Each row was made from one small tree. The marks that hang from a mark follow it in brackets, in alphabetical order. Every link used is in the known rows. Write each row's tree.
Known rows
tega(fosog(tomor)): [-23 -34  11   3   2  22   2   4  18  20  33 -15 -31 -17   3  12  17  25
  13  11   4  16 -12  33  38 -26  55  38]
zevut(sidu(pada)): [  7  -8   1   4  -2 -22   6 -11  36 -10  35   0  25  -6  25  13  29 -26
  -5  15 -18 -11 -32 -18  26  20 -25   6]
kemoku(sidu(lefe pokaz) zevut): [ 13 -30  28  24   3 -60  46  23 -45  32 -40   1 -50  29   8 -12  26 -23
  19 -12 -15 -20 -16 -33 -26 -44 -31  37]
fosog(tega tomor(zevut)): [-29  -6 -14 -31 -11  24 -23 -16 -11   7  18 -38 -42  27   7 -41  23  26
   1 -17  -4  44  -8  53   3 -15  10  -9]
pokaz(sidu): [ 14  -8  -5  11  -8 -18  17   4  -5 -41  -2   0 -26   2   7 -31   6 -10
 -15  15 -22 -23 -28   3  15  18  14  19]
dofu(tomor(zevut zodobos)): [ 33   8 -29 -16  -3  40   7  -5 -32   9   2  11 -18  12 -20  -5  -1  20
 -15   1 -17 -33  22   7 -23 -18  24   1]
kemoku(sidu zevut): [ 19 -35   2  -2   7 -55  32   3 -19  12   7  -4 -46  43 -14 -26  -2 -24
  25   0 -28  -9   3 -41  -3 -34   1  50]
tomor(dofu zevut(kemoku sidu) zodobos): [ 26  67  -6 -21   9  -6 -14 -45  23  -4  -6   0  63  -3 -29 -13 -18 -34
  12  10  18 -28  43 -34  17  22   6 -62]
zevut(kemoku(sidu(lefe pada pokaz))): [ 12 -64  46  33 -21 -47  10  26 -11 -27 -24   6   7 -10  16  22  -4  -7
  11  11  20  13 -34 -27 -18 -21 -47  30]
tega(fosog): [-23 -18  32   7   3  15  16  -2   7  17  55   0 -19 -11  16  24   3  17
  -1  28  25   1 -19  18  35 -13  45  57]
zevut(kemoku sidu(lefe pada pokaz)): [ 15 -18  40  53 -20 -59   4  22   8 -21 -28  16  37 -49  26  57  35 -22
 -16  16  18   7 -45 -30  -5  13 -71 -18]
tomor(dofu fosog zodobos): [  4  23 -23 -18  26  61 -38 -17  53  -4 -25  -2  67  15  -9 -38 -56  24
  44 -47  -9 -37  45   7 -23  42  55 -10]
dofu(tomor(zevut(kemoku) zodobos)): [ 38   4 -24  -7 -10  25   0   2 -32  -6  -4  18 -10  -2 -31   9 -14  23
 -16   8  -6 -19  25  -2 -28 -16  18  -4]
kemoku(zevut(sidu(lefe pada))): [  0   8 -17  32   0 -35  19  14 -11  25  14  19 -15  17  18  19  22 -42
 -27 -19 -33  -7 -21 -38   3   9 -18 -19]
tega(fosog(tomor(dofu zevut zodobos))): [-23  11  -2 -13  12  42  -1 -16  20  33  24 -10 -11  -4 -11  -3   8  11
  16  -1   7   3  16  27  41 -29  62   1]
tomor(fosog zevut(kemoku) zodobos): [  9  13 -19 -11  25  59 -24   3  16 -16 -17  24  23 -12 -61  22 -88  16
   7  15  24  15  54  22 -24   5  18 -31]
kemoku(zevut(sidu)): [ 24  12 -14  18  10 -51  16   1  -9  13  23   6 -15   7   1   6  13 -26
  -5   5 -28  -7   0 -29  14   5   4   6]
tomor(dofu fosog(tega) zodobos): [-13  38 -15 -30  18  63 -49 -35  48  -5 -11  -3  62  39  -6 -56 -47  38
  38 -58   2 -20  35  18 -41  52  51  -9]
fosog(tega tomor(zevut(kemoku) zodobos)): [ -2  -5 -15 -18  -9  29 -41 -24  -2  -3  -3 -20 -15  31 -28 -39 -10  30
  13 -25   2  42  11  41 -25 -14  17 -37]
sidu(lefe pada pokaz): [-26 -35  29  54 -11  12  22  44 -29  26 -18  12   2   2  85  30  29 -13
 -26 -37  -3   2 -67  14 -17 -29 -55  -1]
dofu(tomor(fosog(tega) zevut)): [-13  15 -27 -34  -6  43  -1   8 -28  -1   8   8 -34  -5 -16   1   5  48
 -27   7  -3   3  19  32 -22   5  12  26]
zevut(kemoku(sidu(lefe pokaz))): [ 24 -61  56  26 -19 -56   9  18 -17 -27 -35  -7   3 -20   5  14  -4   0
  20  23  32   0 -23 -23 -21 -13 -34  39]
pokaz(sidu(lefe pada)): [-23 -13  -9  29 -22   5  23  21 -10 -24 -14  18 -23  14  31 -11  19 -32
 -49 -18 -29 -21 -58  -9   2  21 -17 -17]

Write each row's tree
[-50  55  -5 -38   2  28 -28 -10   6 -16   6  -7  26 -13  -6 -10 -36  23
  -8   1  40  40  37  17  10  36   3 -14] => tomor(dofu fosog(tega) zevut(kemoku))
[-46  26  -7 -39  13  55  -9  -4  -5   1  25  -4 -22   3 -10  -1 -31  29
 -17  16  27  36  18  51   0   9   1  10] => tomor(fosog(tega) zevut)
[ 32  15  -2  29  17 -63  22  10 -19  18   9   7 -16  -4   8  10  22 -18
   1   6 -26  -5  -4 -19  12 -10  -9  12] => kemoku(zevut(sidu(pokaz)))
[ 32 -13  31  42  -7 -68  -2  14  19 -35  -1  16  43 -50  17  46  19 -11
   0  35   8  21 -33 -22  14   4 -56   6] => zevut(kemoku sidu(pada pokaz))
[ -5 -32  15  33   1 -47  47  32 -37  35 -24  16 -43  41  25  -2  26 -33
   3 -30 -32  -2 -31 -37 -22 -55 -49  24] => kemoku(sidu(lefe pada pokaz) zevut)
[ -1 -12 -21 -18 -11  32 -13  13 -13 -13   3   4 -19  -4  -5  -7   6  61
 -11 -11 -13  -7   4  26 -37  21  24  48] => dofu(tomor(fosog(tega)))
[ 19  -1  41  21  -3 -45  18   0   1   9 -30 -16  14 -32  35  19  59 -17
   3  17  13 -38 -33  -5  -1  17 -37   6] => zevut(sidu(lefe pokaz))
[  5 -25 -15 -14  -8  31 -45 -27  16   1  -1 -29  -9  48  -3 -59   4  42
  30 -50 -20  17  -6  45 -36   2  36 -10] => fosog(tega tomor(zodobos))
[  6  23 -37 -32   4  65 -11  -6 -18   3  -6  18 -16  13 -38  -9 -14  51
 -14  -8  -8 -14  34  31 -46   5  26   4] => dofu(tomor(fosog(tega) zevut zodobos))
[-43  51 -21 -43  21  49  -7  -2  14   4   3 -14  22 -15   5 -10 -30   3
   1   2  15   5  43  18  34  18  18  -7] => tomor(dofu fosog zevut)
[-16  34   3 -19  -6  -8  -2  -9 -15  -8  19 -16  26 -15  17  -4 -19 -21
 -10  17  30   9  18 -15  44   2  -1 -18] => tomor(dofu zevut(kemoku))
[  7  12  -5  43   6 -46  26  22 -21  30   0  20 -15   5  27  23  34 -35
 -21 -16 -30  -2 -24 -29   1  -8 -31 -12] => kemoku(zevut(sidu(lefe pada pokaz)))
[ 16 -67  44  14 -27 -46   4  12  -6 -32 -21  -9   0  -8  -4  11 -13  -9
  16  18  31  -2 -20 -33 -17   3 -22  32] => zevut(kemoku(sidu(lefe)))
[-24 -26  18 -10   1   8  13   1   8  14  23 -10 -41 -23 -21  19  11  13
  12  35  19  28   2  21  43 -43  35  32] => tega(fosog(tomor(zevut(kemoku(sidu)))))
[ 19 -22 -31  -9   3  29 -34 -13  33   4 -25 -34  29  18   4 -54  -1  12
  46 -53 -36 -18  17  13   1  -2  51 -24] => fosog(tomor(dofu zodobos))
[-24  39   4 -30   7   6 -17 -10  13 -25   8   5   1 -34 -40  25 -21  20
 -17  46  42  42  24  21   4  32 -23 -11] => tomor(fosog(tega) zevut(kemoku sidu))
[  5 -23  23  36 -27 -44  -3  11  21 -27  -7  14  38 -33  14  51  21 -35
 -25  13  15   1 -40 -45  -2  35 -52 -27] => zevut(kemoku sidu(lefe pada))
[ -6 -16 -16 -24  -6  -5 -13  -1   7  -6 -21 -39  -4 -10  -5 -28   9  -4
  26  -5  -9  18  20   4  33 -20  11 -17] => fosog(tomor(dofu zevut(kemoku(sidu))))
[ 13  43 -26 -32  37  55 -11 -23  38   3 -13  13  24  -9 -60   9 -43   1
  12  23   7 -17  54  19 -10  18  13 -37] => tomor(fosog zevut(sidu) zodobos)
[ 12  10 -24  25   9 -40  16   7  -4  15  36  18 -12  16  10  13  12 -34
 -16  -6 -38   4 -12 -32  18   1 -10  -3] => kemoku(zevut(sidu(pada)))
[-12  12  10   4 -12 -13  13   3  -9  -5  13   8   3 -26   3  46  11 -42
 -41  36  26  14 -13 -18  24   2 -49 -39] => tomor(zevut(kemoku sidu(lefe pada)))
[  5  55 -16 -32  15  42  -7 -38   4  21   9 -10  38  33   3 -39 -29 -22
  14 -19   3 -34  38  -4  15  -1  31 -45] => tomor(dofu zevut zodobos)
